Known rows, with every way that one mark hangs from another:
vulu[babi feni nodi]: [-17, 4, -9, -5, 4, -12, -5, 2, -3, -17, 5, 7, -6, 39, 13, -7, -14, -13, 0, 1, 5, 24, 7, -17]
sutag[feni[sedu]]: [6, -8, 8, 5, -20, 0, 3, 23, -13, -18, -12, 3, 12, 6, -13, -11, 7, -5, -16, -17, -39, -20, -7, -2]
vulu[feni[babi] nodi]: [-3, -2, -5, -6, 15, 11, 1, 10, -8, -25, -13, -3, 2, 37, 10, -10, -5, -15, -5, 4, 64, 16, 6, -10]
vulu[babi feni[rakem sedu] nodi]: [-4, 14, -2, -6, -23, -24, -5, -6, 8, -28, 8, 0, -13, 22, 5, 2, -21, -2, 1, 1, -46, 11, 8, -23]
sutag[feni[babi[vulu] rakem sedu zoma]]: [11, 9, 22, 9, -3, 20, 2, 17, 11, -8, -3, 1, 32, -6, -23, -11, -15, -19, -7, 14, -1, -12, 9, -10]
babi[feni[rakem zoma]]: [12, 1, 5, 13, 13, -9, 0, 10, 17, 24, 10, 9, 26, 4, 3, -11, -7, -4, -5, 11, 19, -23, -16, -1]
sutag[feni[babi posuva rakem sedu zoma]]: [13, 6, 16, 11, -16, -12, 4, 21, -28, -17, -3, -2, 16, -28, -18, -15, -10, -8, -10, 10, 42, -23, 4, -9]
rakem[babi[vulu[feni[posuva sedu] nodi]]]: [20, 11, -7, -7, 20, -2, -8, 20, 10, -9, 2, -5, -15, 12, -1, 5, -22, -12, -7, -4, -25, 11, -13, -15]
feni[sedu]: [16, -8, 2, 7, -4, 16, 2, 10, -8, -6, -16, -1, 8, 12, -4, -9, -1, -7, -6, -19, -36, -22, -10, -4]
feni[posuva]: [18, -6, 0, 10, 8, -7, 0, 20, -10, 15, -3, 1, 9, -1, 0, -19, 3, -1, -10, -20, 11, -13, -21, -8]
sutag[feni[posuva]]: [8, -7, 7, 9, -9, -20, 2, 32, -14, 2, 2, 5, 12, -6, -9, -22, 12, 1, -20, -17, 7, -9, -17, -7]
sutag[feni[babi[vulu] posuva rakem sedu]]: [27, 12, 20, 1, -22, 8, 3, 22, 14, 0, 3, -9, 15, -18, -21, -7, -4, -8, -18, -5, -12, -11, -2, -10]
babi[feni rakem]: [20, 1, 2, 8, 14, 25, 1, 13, 38, 24, 7, 8, 21, 12, -5, -8, 9, -2, -13, -13, -22, -12, -16, 6]
sutag[feni[babi[vulu] posuva[rakem] zoma]]: [12, 8, 16, 5, 17, 14, 4, 16, -12, 5, 3, 10, 38, -14, -19, -17, -9, -17, -24, 6, 59, 6, -1, -4]
sedu[feni[babi[vulu] posuva rakem]]: [24, 6, 13, 11, 18, 4, -2, 12, 28, 24, -3, -4, 30, -3, -7, -1, -12, -26, -10, 5, 58, 13, -22, -9]
feni[babi[vulu] posuva rakem sedu zoma]: [31, 11, 16, 12, 13, 23, 1, 10, 4, 10, 0, -7, 19, -21, -12, -10, -24, -13, -1, 8, 26, -19, -4, -14]
mopoki[babi]: [14, -4, -2, 11, -2, 26, -2, 21, -34, 8, -3, 2, 20, 4, 3, -13, 8, -20, -15, -21, 4, -8, 0, -10]
rakem[babi feni[sedu zoma]]: [-1, -5, -7, 12, 11, -19, 1, 30, -29, -4, -3, 10, 14, 8, -15, -13, -17, -14, -1, 14, 13, -4, 2, 5]
mopoki[babi[rakem vulu[feni[posuva]]]]: [30, 10, 4, 13, 33, 38, -2, 30, 5, 13, 18, 1, 8, -15, -12, -13, 3, -15, -25, -20, 16, 14, -14, -19]
feni[posuva[rakem[babi[vulu]]] zoma]: [20, 13, 2, 10, 28, -2, -6, 9, 4, 34, 11, 17, 34, -5, -13, -12, -24, -16, -14, -1, -13, 9, -10, -4]
vulu[babi feni[rakem sedu zoma] nodi]: [-10, 14, 0, 3, -1, -23, -5, -5, -7, -31, 8, 5, -5, 13, 3, -3, -33, -7, 8, 17, -7, 7, 10, -26]
vulu[feni]: [1, -9, -5, 8, 17, -5, 4, 16, -3, -6, -8, 5, 6, 28, 3, -19, 1, -8, -13, -10, 27, 4, -14, -4]
zoma[feni[posuva]]: [21, -11, -7, 14, 18, 1, -2, 16, 7, 12, -4, 1, 8, 6, 5, -20, -3, -12, -22, -10, 8, -25, -26, 2]
zoma[feni[babi[rakem vulu] posuva sedu]]: [41, 5, 5, 10, 25, 63, 0, 8, 40, 6, -6, -7, 13, -6, -16, -8, -12, -24, -21, -6, -16, -21, -8, 2]

Rows:
[20, 7, -4, -8, 5, -19, -8, 33, 6, 1, 13, -4, -5, 0, -14, 2, -13, -5, -4, -1, -30, 11, -14, -13] => rakem[babi[vulu[nodi]] feni[posuva sedu]]
[35, 9, -7, -2, 10, 19, -1, 20, 22, 32, 7, -4, 0, 0, 1, 10, -15, -20, -16, -6, -33, -22, -17, 11] => rakem[babi[feni[posuva sedu] vulu]]
[20, 3, 1, 10, 39, 54, -2, 22, -11, 29, 9, 4, 28, -1, 6, -4, -6, -33, -15, 5, 44, -19, -8, -2] => mopoki[babi[feni[zoma] vulu]]
[19, 14, 17, 1, 13, 32, -6, 0, 20, -10, -4, -6, 23, 6, -9, -2, -25, -15, 10, 15, -5, -7, 8, -25] => feni[babi[vulu[nodi]] rakem sedu zoma]
[16, -3, -5, 1, 7, 12, 10, 14, -32, -23, -18, -11, -12, 3, 4, -9, -9, -15, -15, -5, 74, -11, -4, 0] => vulu[feni[babi posuva sedu]]
[32, 1, 0, 7, -14, 8, 2, 5, 9, -4, -7, -11, 5, -8, -2, -10, -13, -14, -19, 2, 6, -33, -6, 3] => zoma[feni[babi posuva rakem sedu]]
[15, 2, 17, 16, -12, -33, 0, 26, -19, -11, 4, 3, 13, -31, -20, -18, -7, 5, -10, 0, -7, -27, -14, -15] => sutag[feni[posuva rakem sedu zoma]]
[27, 8, 6, -4, 1, 36, -7, -2, 52, -11, -5, -11, 14, 19, -3, 3, -19, -23, -8, 9, -45, -14, -1, -12] => zoma[feni[babi[vulu[nodi]] rakem sedu]]
[24, -4, -2, 9, 24, 9, 4, 16, -26, 6, -4, -2, 0, -16, 7, -4, -10, -8, -9, 2, 46, -44, -24, 4] => babi[feni[posuva sedu zoma]]
[-7, 3, 1, 9, -6, -9, 1, 16, 13, 9, 20, 15, 17, 12, -18, -18, 0, -4, -5, -3, -18, 25, 8, -6] => vulu[babi[rakem[feni]]]
[18, 14, 5, 9, -4, -4, -8, 14, 53, 39, 13, 9, 32, 17, -14, -9, -15, -12, -6, -6, -82, 11, -2, -8] => feni[rakem[babi[vulu]]]
[7, -3, -10, 6, -1, -43, 0, 38, -15, 19, 11, 7, 7, 1, -9, -17, -2, -5, -11, -2, 23, 10, -11, 4] => rakem[babi feni[posuva]]
[13, 9, -8, -5, -14, -11, 3, -8, -5, 27, 20, 10, 7, 2, 12, 2, -7, -9, -24, -9, 1, -3, -9, 8] => vulu[babi[feni[posuva[rakem]]]]
[28, 3, 2, 5, -9, -22, 1, 16, 22, 31, 17, -1, 8, -9, 6, -7, 3, 6, -16, -8, 3, -23, -28, -1] => babi[feni[posuva rakem]]
[22, 5, 11, 17, 30, 44, -1, 34, -15, -2, 13, 5, 25, -22, -30, -11, -4, -19, -10, 1, 5, 0, -2, -16] => mopoki[babi[rakem[feni[sedu zoma]] vulu]]
[19, 6, 4, -1, 14, 43, -11, 21, -3, 7, 6, -3, 19, 12, 2, -3, 2, -20, -7, -16, -25, 6, -2, -27] => mopoki[babi[vulu[nodi]]]
[29, 13, -5, -9, -2, 25, 0, -1, 31, 26, 4, 6, 20, 17, -5, 15, -15, -21, -24, -8, -76, -8, -10, 16] => posuva[rakem[babi[feni[sedu] vulu]]]
[13, -7, 1, -2, -15, -18, 7, 11, -17, -15, -2, 6, 12, 5, -15, -8, 4, 4, -21, -13, -20, 0, -15, 0] => posuva[rakem[feni[sedu]]]
[24, -2, 4, -2, 8, 18, 8, 29, -9, 0, -2, -11, 3, -7, -13, -8, -4, -14, -12, 0, 51, -4, -10, -1] => rakem[feni[babi[vulu] posuva sedu]]
